What can hang from each mark
vesed: pemu
koba: turaf
tanurot: fufip turaf
turaf: koba pemu
buruv: pemu
pemu: fufip turaf vesed
fufip: pemu tanurot

Each row was made from one small tree. The marks that hang from a mark follow it in brackets, in alphabetical order. Every link used is in the known rows. Write each row's tree.
Known rows
turaf[pemu[vesed]]: [ 0.90  1.08 -1.39  0.13  0.05  2.03  0.96  1.28 -1.58 -1.31  2.20  2.39
 -0.30  4.60 -1.81 -0.37  1.93]
fufip[tanurot[turaf[koba pemu]]]: [ 2.27  1.56  0.52 -2.86 -1.30  0.71 -0.08 -0.71 -0.36 -0.84  2.17  1.94
  2.54  3.26 -1.36  0.47  7.25]
turaf[koba]: [ 2.23  0.00 -1.85 -2.48  0.10  0.11  1.66 -0.33  0.85 -0.76  2.53  1.99
  1.06  5.12 -2.11  1.24  5.28]
pemu[turaf]: [ 1.38 -0.22  0.19 -0.74 -1.70  0.80  1.84  1.25  0.32 -0.51  1.16  5.17
 -0.14  4.29 -0.55 -0.60  1.38]
vesed[pemu[fufip[tanurot] turaf]]: [ 5.23  1.59  0.91 -1.01 -1.67  0.50  1.66  3.42 -3.12 -0.32  0.50  2.53
 -0.63  2.68  0.22 -0.53  0.42]
tanurot[fufip turaf]: [-1.77 -2.34 -0.65  0.13 -0.80  1.86 -0.01 -2.60  2.95 -2.09  3.53  3.39
  3.75  2.08 -1.75 -0.61  3.07]
fufip[pemu[turaf[koba]] tanurot]: [ 4.34  4.32  2.24 -3.36 -5.24 -0.31 -0.52  0.54 -2.73 -0.61  0.85  3.48
  0.06  4.36 -0.35  0.28  4.83]
koba[turaf]: [-0.06  0.22  0.80 -2.55  0.38 -0.07 -0.41 -0.05  2.25  1.99  0.70  4.14
  1.52  2.21 -1.72 -1.37  3.75]
turaf[koba pemu]: [ 2.41  0.54 -3.59 -2.75  0.46  2.05  0.21  0.74 -1.14 -1.84  2.56 -1.14
  0.37  5.39 -2.15  1.29  5.87]
fufip[pemu]: [ 3.13  3.65  0.52 -0.57 -4.10  0.65  0.52 -0.06  0.38 -0.34  2.16  3.92
  0.60  3.68 -2.11 -0.43  2.10]
turaf[koba pemu[fufip[tanurot] vesed]]: [ 1.88 -0.37 -0.43 -2.35  0.58  1.05  1.42  2.60 -5.08 -1.91  2.10  0.09
  0.13  6.49 -1.26  1.48  4.06]
turaf[koba pemu[fufip]]: [ 2.51 -0.69 -2.07 -2.39  0.57  1.66  1.43  2.19 -2.79 -1.86  2.42 -1.01
  0.89  5.95 -2.03  1.49  4.32]
buruv[pemu[fufip[tanurot] turaf[koba]]]: [ 2.79  0.72  0.84 -2.07  0.24 -0.93  0.86  1.43 -2.82 -0.23  0.95  3.67
 -3.25  3.90 -0.91  0.30  1.42]
tanurot[fufip turaf[koba pemu[vesed]]]: [-2.61 -3.49 -2.70 -1.08  0.43  3.51 -1.20 -1.21 -0.21 -3.82  3.96 -0.02
  2.26  4.15 -1.20  0.45  4.26]
koba[turaf[pemu]]: [ 0.01  0.61 -0.39 -2.76  0.67  1.28 -1.38  0.69  0.86  1.26  0.72  1.95
  1.04  2.41 -1.73 -1.37  4.21]
vesed[pemu]: [ 4.90  2.75 -2.00 -0.38 -0.70  1.11  0.94  1.04  0.38 -0.16  1.71  1.81
 -0.37  1.84 -1.33 -0.56  1.74]

Which tree is each row?
[-2.04 -2.31 -0.99 -1.07 -2.14  2.70 -1.26 -1.68  0.12 -3.46  3.99  1.66
  2.13  4.16 -0.99  0.35  3.38]	tanurot[fufip[pemu[vesed]] turaf[koba]]
[ 0.06 -0.26  0.65 -2.51  0.73  1.03 -0.54  1.71 -0.32  1.25  0.59  2.00
  1.41  2.80 -1.65 -1.19  3.04]	koba[turaf[pemu[fufip]]]
[ 1.23  0.97  0.46 -1.22 -3.79  1.61  0.35  1.97 -2.70 -1.74  1.86  3.90
 -1.78  6.11 -0.12  0.07  0.94]	fufip[pemu[turaf[koba] vesed]]
[ 4.35  0.92 -2.59 -1.76 -0.88  1.87  0.52  2.36 -1.23 -1.14  1.31  0.94
 -1.72  3.35  0.07 -0.02  2.04]	vesed[pemu[turaf[koba]]]
[ 4.32  5.00  3.09 -2.30 -5.68 -0.43 -0.29  0.54 -2.22 -0.09  0.62  4.76
  0.23  3.51 -0.50 -0.49  3.61]	fufip[pemu[turaf] tanurot]
[-0.51 -4.21  1.92 -0.67 -0.25  0.69  3.69  4.51 -4.89 -1.77  1.43  4.76
 -1.24  7.69  0.61  0.65 -1.18]	pemu[fufip turaf[koba] vesed]
[ 0.21 -1.68  3.81 -0.42 -0.44 -0.46  3.21  2.15 -3.53 -0.77  2.11  5.20
  1.61  5.39 -0.66  0.39  1.38]	pemu[fufip[tanurot[turaf[koba]]] vesed]
[ 1.56  1.10  0.78 -2.51 -1.08  0.80  0.04 -0.33 -1.07 -1.05  2.25  2.37
  1.98  3.72 -1.03  0.41  6.52]	fufip[tanurot[turaf[koba pemu[vesed]]]]
[-0.33  0.01  1.80 -2.46  0.73  0.56 -0.58  2.00 -1.88  1.20  0.39  2.78
  0.91  3.19 -1.11 -1.21  2.90]	koba[turaf[pemu[fufip[tanurot] vesed]]]
[ 0.99  1.18 -0.04 -0.40 -3.32  0.73 -0.31 -1.23  0.05 -1.69  2.05  3.62
  1.14  3.15 -1.49 -0.62  1.25]	tanurot[fufip[pemu[turaf]]]
[ 0.49 -0.68  1.08  0.44  0.74  0.04  1.65  2.39 -3.05 -0.58  1.29  5.64
 -4.43  4.39 -0.64 -0.59 -2.49]	buruv[pemu[fufip turaf vesed]]
[ 0.99 -0.30 -3.07 -2.02  0.94  2.24  0.49  1.45 -2.63 -2.31  2.68 -0.24
 -0.70  6.35 -1.55  1.19  4.42]	turaf[koba pemu[vesed]]
[ 2.44  1.56  1.48 -0.61  0.33 -0.91  0.94  0.01 -0.84  0.37  1.73  4.41
 -1.44  2.26 -2.02 -0.30  1.40]	buruv[pemu[fufip[tanurot[turaf]]]]
[ 2.23  2.21  1.32 -1.80 -1.75  0.60  0.12 -0.78  0.15 -0.33  1.94  3.21
  2.74  2.43 -1.45 -0.30  5.98]	fufip[tanurot[turaf[pemu]]]
[-0.01  0.54  0.28  0.09 -2.98  0.89 -0.11 -0.72 -1.01 -2.01  2.15  4.21
  0.38  3.82 -1.10 -0.70  0.21]	tanurot[fufip[pemu[turaf vesed]]]
[ 3.26  1.90  0.75 -0.91 -0.77  0.61  1.59  1.75 -2.52 -0.51  1.51  1.82
  1.68  3.81 -2.10  0.00  2.97]	turaf[pemu[fufip[tanurot]]]
[-1.02 -3.38 -1.05 -1.14  0.26  3.37  0.84  1.70 -1.33 -2.67  3.51  0.88
  1.52  5.43 -0.92  0.70  3.51]	tanurot[turaf[koba pemu[fufip vesed]]]
[-0.56 -3.22  3.13  0.81 -0.87  0.55  3.98  4.37 -4.16 -1.08  1.12  6.60
 -0.98  6.47  0.45 -0.44 -2.95]	pemu[fufip turaf vesed]
